Each row comes from the steps of one path. Every step used is in the known rows, and no mark comes twice. Write the path behind each row, first mark first.
Known rows
D, H: [ -1.6  -5.0  -8.9 -26.0  -5.8  -3.5   2.1 -11.6  -3.8  -0.2 -16.9   0.0
  -7.1  -3.3   8.4   2.0  27.2  -2.5  -7.2  -7.2   6.4   6.4  -1.5  -0.6
  -8.0  -2.2   7.3   5.6  -5.1  -2.4]
B, D: [ -1.4  -3.1 -10.9 -24.9  -4.6  -0.7 -11.1   5.8 -10.8   6.9  -4.0  -7.1
  -1.1  -4.4  14.4  -1.6  -9.6  -8.9  -5.4   1.9   7.5   6.9  -0.6  -1.9
  -4.3  -2.1   5.3   9.8  -7.4   6.9]
W, B, C, D, H, J: [ -7.3  -0.6 -10.1 -29.4  -8.7 -11.4   2.0   3.2 -29.0  -1.4  -1.7 -24.6
   3.5 -17.1  -7.1   4.5  31.3   0.1   2.6  -6.8  12.2   5.9  -7.1 -12.2
 -15.9 -15.1  11.9  26.8 -16.0   0.6]
B, D, H, J, T, L, W: [ -5.5  13.2  -9.9 -48.8  -5.4 -13.3   3.7   3.2 -31.1   3.0 -24.3   3.5
   2.2 -23.0   0.0  -4.2  50.7  -8.8  16.6  -0.3  25.0  -1.1  -0.5 -15.0
 -49.1   2.2   2.3   1.4 -25.0   0.3]
L, B, C, D, H: [ -0.2  -1.3  -6.7 -32.2 -10.6 -14.7   1.7  12.5 -11.0   2.5  -1.9 -22.0
   3.7 -12.0  -1.5   2.1  28.4  -7.8   7.9  -6.1   8.9   4.4  -2.0 -14.6
  -1.3  -2.9  14.7  26.7 -15.2   2.9]
T, L, B: [  5.5   1.0  -5.2 -27.3  -8.8   3.7 -14.4  15.0 -15.7  16.2 -17.3  -2.9
   0.8  -8.1   3.6  -6.0  15.3 -13.4  15.8  -5.3   0.0  11.8  -4.5  -6.3
  -9.8   6.9  -3.3  11.7 -12.2  -6.8]
J, T, L, W: [  7.7   8.2  -8.0 -33.7  -2.9   3.8  -8.8   7.0 -16.1   4.8 -29.3  10.8
  -7.6  -7.6   5.5 -11.1  45.8  -5.8  18.9  -3.1  15.8   8.5   1.6  -6.6
 -24.0  10.3  -2.6   0.3 -19.6  -8.0]
D, H, J, T, L: [ -7.9  -1.7  -7.6 -37.3  -4.0  -2.3   3.4  -4.0 -19.8   5.6 -27.2  -2.7
 -10.0 -17.7   2.4   2.8  55.3  -5.4  22.5  -7.1  15.7   3.0  -9.8  -7.3
 -37.3  -7.4  -0.2   8.2 -17.6  -9.1]
T, L: [  0.9  -3.8  -5.7 -26.5  -5.3   8.0 -10.4   1.9  -7.8   9.8 -19.2  -2.4
  -4.3  -4.2  10.0  -2.5   8.2  -5.7   2.3  -5.9  -0.2  12.6  -6.2  -0.1
 -11.6   6.4   0.4   9.6 -10.9  -6.0]
C, L, B, D: [  5.1   0.9  -7.5 -32.2 -10.1  -7.6 -15.2  27.6 -34.1  14.5  -8.2 -13.4
  10.7 -10.3   2.4 -10.9   0.7  -7.5   4.6  -0.5   4.2   2.5  -1.5  -7.9
  -0.7   1.7  -0.7  12.2 -11.7   1.3]
J, B: [  9.2  -1.3  -6.6 -15.8  -7.9   3.4 -19.4   2.9 -17.4   2.4 -13.4  -6.9
 -16.0  -3.8   7.4   5.3  -0.6  -9.1  12.4  -3.9   1.6   7.3  -5.2  -1.2
   1.5  -9.6  -2.4   9.9  -5.1  -6.1]
D, H, J: [ -1.1  -4.4 -12.1 -25.0  -6.0  -2.0   4.5  -8.6 -14.9   0.0 -16.8  -4.4
 -10.2 -10.5   7.3   4.0  26.5   3.0  -9.2  -5.7   7.8   3.8  -9.6  -1.6
 -21.4  -8.5   4.3  11.3  -7.7  -3.6]
W, B, D: [ -3.2   1.2 -10.6 -23.5  -6.0  -2.9 -17.1   8.0 -25.9   8.5  -1.2  -9.0
   8.6  -6.6   3.7  -4.3   1.0 -14.8   4.6   0.4   8.1   8.5   2.6  -4.0
  -3.8  -6.7   1.1   5.1  -6.5   4.8]
D, H, J, B, C, L, W: [ 19.1   7.3  -5.6 -42.2 -10.4 -11.9  -1.6   1.2 -51.3  -5.8 -26.6 -12.4
  -9.3 -16.0 -10.5  -0.6  27.0  16.4  -2.5  -4.9   5.8  -4.4 -11.5 -14.9
 -23.5  -1.3   1.4  15.7 -23.6  -6.9]
J, T, L, W, B, D: [ -1.5  14.8  -7.9 -41.1  -5.3  -6.0 -16.7  14.0 -36.7   9.4 -18.2   4.4
  11.7 -14.3  -4.4 -13.5  41.8 -18.7  32.3   0.6  20.8   7.2   8.3 -12.5
 -26.9   5.4  -3.2  -4.7 -22.2   0.2]
C, D, H, J, B, L: [-13.6   0.5  -7.1 -32.2 -15.5 -15.8 -11.1   5.1 -24.0  -1.6 -19.5 -27.9
   5.5 -25.7  -0.2  19.6  25.5  -7.7  23.4  -5.8  10.2   1.9  -6.0 -10.2
 -15.6 -12.5   5.9  10.0 -10.9 -10.2]
C, L, R: [ 18.9  -4.2  -1.7 -31.8  -6.2  -1.8 -11.6  16.6 -18.4   7.1 -35.2   0.9
  -9.9  -1.7   4.5  -9.9   4.2   8.1 -11.4  -2.6   9.1   6.4  -8.1   0.4
   2.3   1.8   5.0  16.7  -5.4  -3.8]
D, H, J, T, L, W: [  1.3   9.5  -9.5 -41.8  -5.2  -5.2   4.9  -3.0 -26.6   0.2 -32.8   8.1
  -7.2 -18.3  -0.7  -5.1  65.8  -1.0  16.3  -4.9  20.3   2.7  -4.1 -11.1
 -45.1   3.1  -0.7   1.6 -23.0  -9.0]
B, C, D: [  2.8  -7.1  -8.7 -22.6  -5.4  -0.7  -6.0  10.2  -3.6   2.4  -1.2 -22.6
  -5.6  -4.6  10.1   2.6  -2.6   0.8  -3.3  -3.4   5.3   9.6  -6.1  -6.3
   3.8  -2.5  12.5  27.6 -13.9   4.0]
C, L, W, B, D: [  6.2  11.6 -10.6 -37.4  -9.0  -8.1 -15.5  17.7 -47.5   6.3 -14.5  -0.9
  18.3  -8.7  -5.3 -19.2  16.9  -0.8  -3.9   0.2   8.9   6.3   6.0  -6.3
 -10.6   6.8  -0.8  -0.4 -15.0  -0.3]
D, H, J, B, L, R: [  6.1   1.3   0.7 -39.6 -11.6 -14.9 -15.1   1.4 -26.1  -0.9 -42.9  -9.6
  -8.4 -19.2  -1.9  15.2  21.8  -1.9  17.8   0.5  15.7  -3.0 -11.0 -11.7
 -17.5  -8.6   2.9   9.3  -6.5  -8.0]
C, D, H: [-10.0  -2.4 -10.4 -24.8  -9.8  -9.9   3.8   0.2  -0.5  -1.2  -8.7 -11.3
   3.2  -9.1   6.5   3.8  28.9  -6.8  -1.6  -9.0  10.1   9.6   0.8  -1.4
  -6.5  -6.0  15.1  14.5  -6.9  -1.4]
H, J, B: [ 12.8  -0.2  -9.4 -14.0  -8.2   4.2 -16.0   4.1 -28.0   1.6 -12.7 -10.4
 -20.1 -10.6   6.1   8.0  -0.4  -3.4   9.4  -2.9   3.5   4.0 -12.3  -2.4
 -12.4 -16.3  -6.2  15.6  -7.2  -7.5]

Write each row's path
[ -4.1   2.8  -5.7 -32.5 -10.3 -14.8  -8.5  -3.0 -21.9   1.2  -9.5 -10.2
  -1.7 -11.9   3.1   9.9   6.8 -16.3  14.3  -2.2   9.8   0.2   0.5  -7.2
 -10.9 -10.5   5.2   6.3  -8.2   2.8]	J, B, D, H
[  0.3   1.9  -6.6 -34.4  -6.6  -4.0  -9.4  30.7 -28.5  12.9  -8.0 -26.6
  -3.9 -22.7  -2.4   0.3  33.7  -9.6  39.6  -4.3  15.4   4.1 -12.2 -20.2
 -23.1  -7.5   0.3  32.3 -27.4  -2.9]	H, J, T, L, B, C, D
[-12.1   5.2  -7.8 -35.9 -11.1 -13.5   0.7  22.1 -23.9   9.5 -16.7 -15.4
   3.9 -27.2  -5.2   1.9  65.5 -16.2  41.6  -9.2  20.8   4.1  -5.4 -15.6
 -33.2  -9.8   2.7  19.2 -20.6  -8.3]	C, D, H, J, T, L, B
[ -4.9  -6.0  -7.7 -31.7  -7.1 -10.6   5.4  -1.3  -2.9  -1.9  -5.5 -20.0
  -1.0  -8.5   4.6   6.1  20.4   0.1  -4.9  -6.9   8.4   6.6  -3.7  -8.9
  -3.3  -4.6  18.6  24.6 -14.5   3.6]	B, C, D, H
[ -1.5   0.6  -9.5 -33.4  -6.8 -15.3   2.6  17.8 -24.5   2.3  -5.9 -24.6
  -5.6 -22.1  -4.2   4.4  54.3  -6.0  28.9  -4.5  20.6  -2.6  -7.3 -19.6
 -18.3 -16.1   7.9  27.7 -21.9   0.2]	L, B, C, D, H, J, T
[ 16.1   4.7  -9.6 -29.7  -7.5   1.5  -8.5  10.6 -26.1   1.0 -25.5   4.6
  -1.3  -2.3   4.2 -16.4  20.3  11.3 -15.1  -4.2   3.1   7.8  -0.3  -0.3
  -6.3  11.3  -0.2   3.1 -13.6  -7.5]	C, L, W
[ -2.2   2.5 -11.2 -32.1 -10.0 -13.7  -0.2   9.8 -29.0   7.1  -4.5 -10.5
   5.1 -19.5   1.9   0.3  17.6 -12.2   4.9  -0.5  12.6  -1.6  -4.1 -11.7
 -23.3  -8.6   3.7  14.1 -11.2   4.8]	L, B, D, H, J
[ 21.4  -0.1   3.0 -44.1  -9.7 -15.1  -5.4   7.7 -43.3  -0.1 -36.2 -15.3
 -18.1 -15.0  -9.5   5.3  12.0  12.8   1.9  -2.7  12.7  -6.0 -18.7 -14.1
 -15.5 -11.1   5.7  29.1 -16.0  -4.0]	D, H, J, B, C, L, R
[ -3.9   2.6  -9.6 -22.4 -14.3 -12.6  -3.4   5.6 -24.1  -3.2  -9.5 -20.8
  -6.5 -18.9  -0.4  13.6  23.3  -8.6  14.3  -8.0  10.8   4.1  -7.6  -6.8
 -17.9 -19.9   7.1  21.1  -9.7  -7.0]	C, D, H, J, B
[  3.8   0.9  -8.4 -22.6 -10.2  -6.2  -4.3  -6.3 -27.7  -2.6 -17.5 -10.1
 -15.7 -14.0   0.6  11.6  22.3  -4.4   8.9  -6.1   6.8   1.5 -10.2  -4.6
 -20.1 -15.9  -0.5  12.8  -8.4  -7.3]	D, H, J, B
[ -8.7   4.8  -4.1 -43.8 -11.4 -13.8  -4.0  10.0 -20.8  13.7 -13.2  -6.4
  15.4 -16.0  -0.8  -2.9  22.7 -21.0  16.6  -3.9   8.8   4.3   0.6 -13.4
 -21.7   5.1   4.2   7.5 -14.6   2.6]	T, L, B, D, H
[ 13.4   9.8 -12.4 -21.2  -7.0   2.0 -14.8   3.7 -25.7  -0.4 -15.5   9.0
   2.6  -1.9  -1.1 -13.5  29.1  -3.3  -4.9  -2.8   8.1  11.8   5.2  -2.4
  -7.9   4.0  -1.4  -0.7  -9.9  -4.3]	L, W, B
[ -0.5  14.0 -14.3 -35.6  -8.9 -14.6  -1.3   0.2 -41.6  -2.4 -10.8   2.1
  11.9 -17.5  -5.9  -7.5  33.7  -6.4  -5.7  -0.1  17.2   2.2   3.1 -10.6
 -32.8  -3.3   4.0   1.5 -14.7   3.5]	L, W, B, D, H, J
[ -8.9  -1.5 -12.9 -24.1  -9.9  -8.4   6.2   3.4 -11.3  -1.7  -8.8 -15.7
  -1.8 -15.8   5.8   5.6  28.1  -1.0  -4.2  -7.7  11.5   6.9  -6.5  -2.8
 -19.5 -12.5  11.2  20.9  -9.8  -2.8]	C, D, H, J
[  1.5  -0.6  -9.4 -30.6 -10.9 -13.6   3.2  14.0 -23.4   2.0  -0.6 -25.9
  -0.6 -19.2  -2.7   4.3  26.0  -1.1   6.5  -5.9  10.4   1.8  -9.8 -16.5
 -15.0  -9.7  11.1  32.6 -17.9   1.6]	L, B, C, D, H, J
[  6.2   3.7  -9.6 -30.8  -6.5   0.9 -16.9   1.7 -11.1   0.1 -28.5   2.0
   5.0  -6.4  10.0  -4.4  20.6   2.8  -2.9   0.7   5.2   7.4   2.9  -3.6
  -6.1  16.1   1.2  -7.3 -10.8  -6.4]	B, L, W
[ 10.9 -10.2  -5.1 -31.7  -3.3   3.7  -7.5   7.5 -22.6   6.6 -16.2 -15.2
  -8.8  -2.0   5.9  -4.7  -1.2  14.0 -13.2  -3.4  -3.0   4.5 -11.3  -4.1
   4.7   3.3   3.5  19.6 -15.4  -2.0]	B, C, L
[  6.7  -4.9  -7.8 -22.7  -2.8   4.3 -13.8   1.6 -22.1   4.5  -6.1 -11.5
  -5.8  -1.2   0.4  -2.6   8.4  -0.5  -0.6  -2.3   2.4   8.6  -4.9  -6.4
   2.8  -4.6   2.5  14.6 -11.3   1.7]	W, B, C
[ 13.8   9.5  -9.9 -29.1  -8.5  -0.7 -14.8  12.9 -43.0   3.3 -22.9   4.4
   8.9  -3.6  -6.9 -19.3  31.4   6.2  -7.1  -5.0   4.1  10.1   2.3  -2.6
  -5.4   6.8  -3.6  -0.6 -12.4  -8.8]	C, L, W, B
[ 10.5  -2.6  -2.4 -34.0  -6.5   3.6 -13.0  13.5 -17.4  14.0 -13.4 -11.9
  -4.0  -7.5   1.8  -4.0   6.8  -6.7  13.5  -3.3  -0.4   8.4  -9.2 -13.3
  -6.6   8.8  -0.8  22.0 -19.4  -1.5]	T, L, B, C
[ -6.0   5.0 -11.3 -34.6  -6.1 -15.7  -1.2  12.7 -31.9   7.0  -8.8  -9.2
  -1.8 -22.5   0.4   0.4  44.5 -15.9  26.6   0.7  22.5  -5.8  -2.2 -15.1
 -27.0 -14.0   0.2   9.4 -14.6   3.2]	L, B, D, H, J, T
[ -2.6  14.5  -9.6 -40.9  -6.2  -7.5  -2.0  -0.4 -41.8   1.1 -30.6   8.6
   2.4 -19.7 -12.0  -8.3  79.4  -6.5  24.9  -7.1  21.4   4.9  -0.3 -12.5
 -44.8  -1.8  -3.8  -2.9 -22.3 -10.9]	D, H, J, T, L, W, B
[ -0.4  13.7 -11.7 -44.8 -10.9 -17.8  -1.8   9.1 -57.2   0.8 -18.3  -3.0
  18.5 -19.4 -12.0 -13.6  37.1   3.5  -6.8  -2.5  13.7   0.5   0.7  -9.9
 -30.5  -0.4   1.9   0.9 -18.2  -1.3]	C, L, W, B, D, H, J
[ -2.2   1.7  -8.7 -40.7 -11.8 -16.8  -0.6  18.2 -44.9   9.6 -12.2 -15.2
  10.8 -21.0  -4.0  -6.2  21.5  -2.2   2.6  -2.8   9.1  -3.9  -7.0 -12.0
 -22.5  -6.1   1.5  13.4 -14.5   0.0]	C, L, B, D, H, J
[ -8.0  -2.7  -9.4 -34.5  -6.3 -10.8   1.3  -6.0  -9.8   3.0  -8.0  -5.8
   3.2  -8.7   9.2   1.4  12.6  -9.9  -4.8  -1.1  10.8   3.0   1.8  -4.3
 -11.7  -2.7  11.1   5.4  -7.6   6.9]	B, D, H
[  7.9  -4.7  -5.0 -31.4  -5.3   1.5 -13.6   9.3 -37.5   8.0 -14.0 -16.1
   1.7  -3.3  -5.4  -8.5  11.6   8.9  -1.8  -5.0  -1.5   6.5  -7.6  -5.6
   4.6  -1.8  -0.2  15.1 -14.8  -3.5]	W, B, C, L
[ -5.5   3.9  -1.9 -42.8  -8.1 -14.5   3.2  16.5 -13.2   4.8 -34.7  -6.8
  -7.0 -22.7  -1.8   3.0  53.8  -9.3  26.8  -5.6  29.9   4.0  -8.4 -11.9
 -34.5 -10.3  12.0  24.6 -17.0  -4.8]	C, D, H, J, T, L, R
[  5.0   1.6  -9.6 -21.4  -8.9  -3.7 -17.5   9.9 -33.3   3.7  -4.3 -16.5
  -9.0 -15.9   7.3   7.9 -16.8 -10.5  11.1   2.3   8.1   1.2  -9.1  -7.0
 -17.0 -16.1  -3.3  16.6 -10.1   1.5]	H, J, B, D
[  1.4   9.4  -9.9 -35.5  -9.4 -15.1   0.3   2.5 -23.5  -6.1  -8.2  -8.8
  11.1 -10.4  -9.4  -5.4  44.8  -1.7   0.1  -6.2  13.8   8.3   5.2 -13.1
 -10.8   2.3  15.0  14.8 -19.1   1.8]	L, W, B, C, D, H
[-17.9   6.5  -7.8 -43.5  -5.2 -12.6  -3.5   3.8 -40.9   9.9 -15.8  -9.2
   9.0 -24.4  -7.6   0.4  52.4 -18.5  34.0  -3.0  21.3   1.4  -3.0 -13.9
 -40.9 -12.6  -1.5   3.4 -19.3  -1.1]	W, B, D, H, J, T, L
[ -3.3   3.7  -7.0 -37.4  -7.1  -6.6  -0.4   9.3 -28.8  10.9 -24.3  -4.0
  -5.1 -21.2  -4.3  -0.2  62.9 -12.4  35.1  -7.4  16.1   1.0  -7.8 -13.7
 -34.7  -6.2  -4.3   9.8 -18.7  -9.6]	D, H, J, T, L, B
[ -3.3   4.9  -7.9 -35.4  -6.1  -4.2 -13.3  26.3 -34.5  17.2 -11.6 -11.8
   0.5 -23.1   1.7  -3.8  25.2 -19.4  37.5   1.6  17.5   0.8  -7.1 -15.9
 -31.0  -6.0  -7.1  14.2 -21.0  -0.6]	H, J, T, L, B, D
[  2.8   1.9  -5.1 -29.9  -5.6   1.9 -14.8  18.9 -17.5  15.5 -20.5  -1.4
  -5.7 -10.8   1.7  -5.5  41.9 -17.6  38.2  -4.9  10.5   7.2  -2.6 -10.0
 -13.2   0.5  -6.1   7.9 -16.2  -7.8]	J, T, L, B
[ -7.5  -0.9 -12.2 -31.2  -6.5  -9.6   3.6  -4.3 -20.3   1.9  -8.4  -9.6
  -0.5 -15.6   8.1   4.0  11.2  -4.2  -7.9  -0.2  12.3   0.5  -5.9  -6.6
 -25.8  -9.8   7.2  11.4  -9.7   5.2]	B, D, H, J
[  9.3  -2.9  -5.8 -30.1  -7.2  -7.0  -2.4  -9.8 -30.2  -3.5 -13.6 -18.6
 -19.2 -13.8  -0.8  13.7  11.9   2.8   5.8  -3.7   6.4  -2.4 -14.7 -12.2
 -16.5 -14.2   3.7  22.8 -15.2  -2.3]	D, H, J, B, C
[ -1.0  16.1 -11.0 -40.0  -5.3  -5.2 -14.6  16.1 -48.2   8.4 -18.2   1.3
   8.3 -21.5  -5.4 -11.4  41.9 -12.4  27.8   1.6  22.3   4.9   0.5 -14.2
 -40.3  -1.9  -6.9  -0.7 -24.7  -1.5]	H, J, T, L, W, B, D
[ 21.7   1.1  -7.5 -35.8  -4.8   0.4  -6.7   8.3 -28.5   1.0 -21.7  -3.8
  -5.3  -1.9   2.8 -14.3  10.8  18.2 -17.4  -2.0   2.2   3.7  -5.8  -6.8
  -4.1  14.0   3.2  12.8 -20.6  -2.5]	B, C, L, W
[-13.8   3.9 -12.1 -33.6  -4.0 -13.5  -3.2   2.3 -36.8   3.5  -8.9  -7.7
   2.0 -20.4  -4.5   1.7  50.8 -13.7  25.3  -1.0  23.4  -1.8  -0.6 -10.9
 -27.9 -19.9   0.9   2.5 -13.9   3.0]	W, B, D, H, J, T
[ -0.9  -1.6  -3.6 -30.4 -11.2 -13.8  -4.1   0.8 -15.9  -3.3  -6.8 -25.5
  -5.6 -11.8  -1.3  13.2  16.1  -7.2  15.5  -8.0   7.4   3.4  -5.2 -12.1
  -2.4 -11.1  13.6  25.2 -14.5  -0.1]	J, B, C, D, H
[-14.7   1.7  -7.8 -44.9  -4.1 -10.1   2.4   2.0 -25.1   8.6 -18.7  -7.2
  -0.5 -22.8   3.2   3.8  39.3 -11.7  24.6  -1.9  20.2  -0.7  -5.7 -11.4
 -40.9  -8.0   2.2   6.8 -19.7   0.6]	B, D, H, J, T, L
[ -3.5  11.6  -8.7 -36.6 -16.4 -18.4 -10.0   7.5 -31.3  -7.5 -25.1 -16.9
   8.8 -25.7  -3.7  11.0  38.9  -2.6  18.5  -4.1  15.0   1.8  -1.0 -13.4
 -24.4  -2.9   5.5   3.9 -16.1 -10.4]	C, D, H, J, B, L, W
[-12.3   5.2  -4.2 -47.2  -7.6 -15.2  -4.0  12.6 -22.7  14.3 -16.6  -5.0
   8.0 -19.3  -1.8  -2.2  48.9 -25.0  39.2  -3.1  19.1   0.4   3.1 -16.1
 -24.9  -0.7   1.6   3.7 -19.2   1.7]	J, T, L, B, D, H
[-12.0  -0.9 -12.9 -26.9  -6.2 -10.8   5.9   6.7 -14.6  -1.5 -12.3 -13.8
  -7.9 -19.5   4.4   6.7  54.4  -5.8  19.1  -7.4  22.3   2.4  -4.3  -7.1
 -23.4 -18.3   8.4  16.5 -13.3  -4.2]	C, D, H, J, T
[ 10.9  -4.7  -1.9 -33.4  -5.6  -1.9 -19.4   9.2  -3.0   5.8 -37.4  -2.5
  -4.7  -5.4  10.5   2.5   5.7  -0.4   2.6   2.6  11.6   5.6  -3.9  -3.9
   2.5   6.0   6.2   7.1  -3.6  -2.1]	B, L, R
[ -5.2   3.5  -8.7 -43.3  -8.3 -18.4  -1.4  21.9 -46.3   9.4 -16.4 -14.4
   5.1 -23.9  -5.6  -6.3  48.6  -6.9  24.7  -2.7  19.1  -7.7  -5.2 -15.2
 -25.7 -12.0  -1.0   8.9 -18.5  -0.9]	C, L, B, D, H, J, T
